What can hang from each mark:
B: E
E: C M U W
Q: E
G: C N V
K: E
V: E G
M: E
N: E
U: G

Every row comes from one small tree of marks. The marks that hang from a mark follow it in brackets, in alphabetical order. Every link used is in the known rows. Which tree was each row made from?
Known rows:
G{C N V{E{U W}}}: [-37  10  -6 -20  15  21 -13  17 -28   1 -20 -13  -1  26  11  -8   5  -1]
K{E{M U{G{C V}} W}}: [ -4   3  -7 -16  19 -10  -2   5 -13  20 -13  11  -7   9   0 -12   9   8]
K{E{C W}}: [  2   1  -2 -23 -18 -14   4  15  -5  -9 -11  -3   2 -16  -8   3   1  -1]
M{E{C U{G{N}}}}: [ -2  -1  -3 -31  11  18  19  10  -8   6   0  -2 -10   2  15 -10  -6 -26]
B{E{C M U{G} W}}: [  4  -6  -6 -31   6  -1  16   2 -22  29  -8  15  -4 -14 -18  -8  -3   5]
U{G{N{E{C}}}}: [  2 -11   0 -24  21   6  19   9 -22   0  -4  -1  -5   0   9  -7 -22 -17]
B{E{C M U{G{N V}} W}}: [-13  -3  -4 -28  25   1  12   0 -25  28 -12   4  -4   2 -17  -8   2  15]
K{E{C M U{G{V}} W}}: [  7  -1  -9 -21  21 -17   8   2  -8  23  -8   7 -13  -7  -6  -8  13  13]
G{V{E{C M U W}}}: [ -7   3 -21 -27   5   6  10  11 -25  11  -5   1 -14  -5  -3  -5   7   2]
V{G{C N{E{M U W}}}}: [-31   0   2 -24  27  16   7  16 -28  13 -12  -5 -16  14   2 -15   7  -3]
V{E{M} G{N}}: [-25  -5   0 -33   5  26  29  12 -33   0   0 -12 -12  18  26  -1  -7 -26]
V{E G}: [-10  -2  -1 -31 -18  22  23  19 -30  -8   5 -11   1   6  32   3 -14 -37]
K{E{C M W}}: [  2  -1  -8 -23 -10 -16  12   9  -9   0 -10   4  -9 -17 -16  -1   5   6]
G{N{E{W}} V}: [-15  -1  -9 -21  13   4   8  16 -20 -16 -11 -11   3  18  -2   0 -15  -5]
B{E{C}}: [ -6  -7   1 -26 -29  12  22   7 -28  -7  -7   1  11 -14 -13  -3 -16 -19]
Q{E{M U{G{C N V}} W}}: [ -8   1  -8 -29  26   9   8  11 -33  28 -15  11   7  13 -11 -14   0   3]
V{G}: [ -5   4  -1 -36 -16  24  32  18 -23  -5   2  -4   4   2  16  -5 -17 -29]
N{E{U{G{C}}}}: [  7 -10  -6 -18  13  15   8  10 -23   7  -8  11  -7   4   8 -19 -17 -27]
G{V}: [ -2   6 -15 -28 -16  19  24  13 -23 -13  -5   0   7   6   4  -6 -21 -20]

Which tree is each row?
[-25  -4   1 -16   6  21   5  15 -29 -16 -18  -4  -3  15   1 -14 -16 -20] : G{C N{E}}
[-37   7   6 -30  13  24  -6  22 -27  10 -13 -17  -6  20  23  -5  10 -10] : V{E{U W} G{C N}}
[-31   2 -11 -15  32  11  -3  11 -28   6 -20  -1 -14  21 -12 -18   5   8] : G{C N{E{M U W}} V}
[  6 -12 -11 -19  20  13  15   5 -27  15  -7  19 -18   3   2 -23 -13 -20] : N{E{M U{G{C}}}}
[ -6   0   1 -26  -3   8  -1   9 -23  17 -15  11  14   4  -5  -9 -12  -7] : B{E{U{G{C}} W}}
[-33   3   7 -21  13  10   3  23 -29  -4  -9 -12   0  12   8  -6  -5  -8] : V{G{C N{E{W}}}}
[-32  -1  10 -20  11  21  13  18 -34  -6  -8 -12  -3  15  14 -11  -8 -21] : V{G{C N{E}}}
[-30  -1  -3 -13  23  24   1  10 -30  -5 -19  -8  -6  25   2 -20  -2 -12] : G{C N{E{U}} V}
[-23   8 -19 -18   5  12  -4  15 -32   9 -12   5  -9  10   2 -11   5  -1] : G{C V{E{M U W}}}
[ -4  -1  -3 -23  33 -12   6   1  -8  22 -13   0 -15   3  -5  -8  16  17] : K{E{C M U{G{N V}} W}}
[-27   6  -9 -18  27   4  -1  13 -36  11  -9   1  -2  20  16  -4 -10   2] : U{G{C N V{E{M W}}}}
[-18  -3   1 -28  16  12   5   2 -26  25 -19  11   0  14 -10 -13  -5   3] : B{E{M U{G{C N}} W}}
[-36  11  -4 -20   6  26   7  14 -32 -10 -19  -7   5  21   5 -14 -10  -8] : G{C N V}
[-34  -3   5 -20  17  19  19  14 -37   0  -7  -6 -12  14   8 -15  -5 -16] : V{G{C N{E{M}}}}
[-12   1 -11 -25  28  -2  11  10 -29  12  -2  -3  -7   6  12   1  -9   5] : U{G{N V{E{C M W}}}}
[  9   5 -11 -32   1   1   9  18  -3  11   3   5  -5 -12   5  -3  -4 -15] : M{E{C U{G} W}}
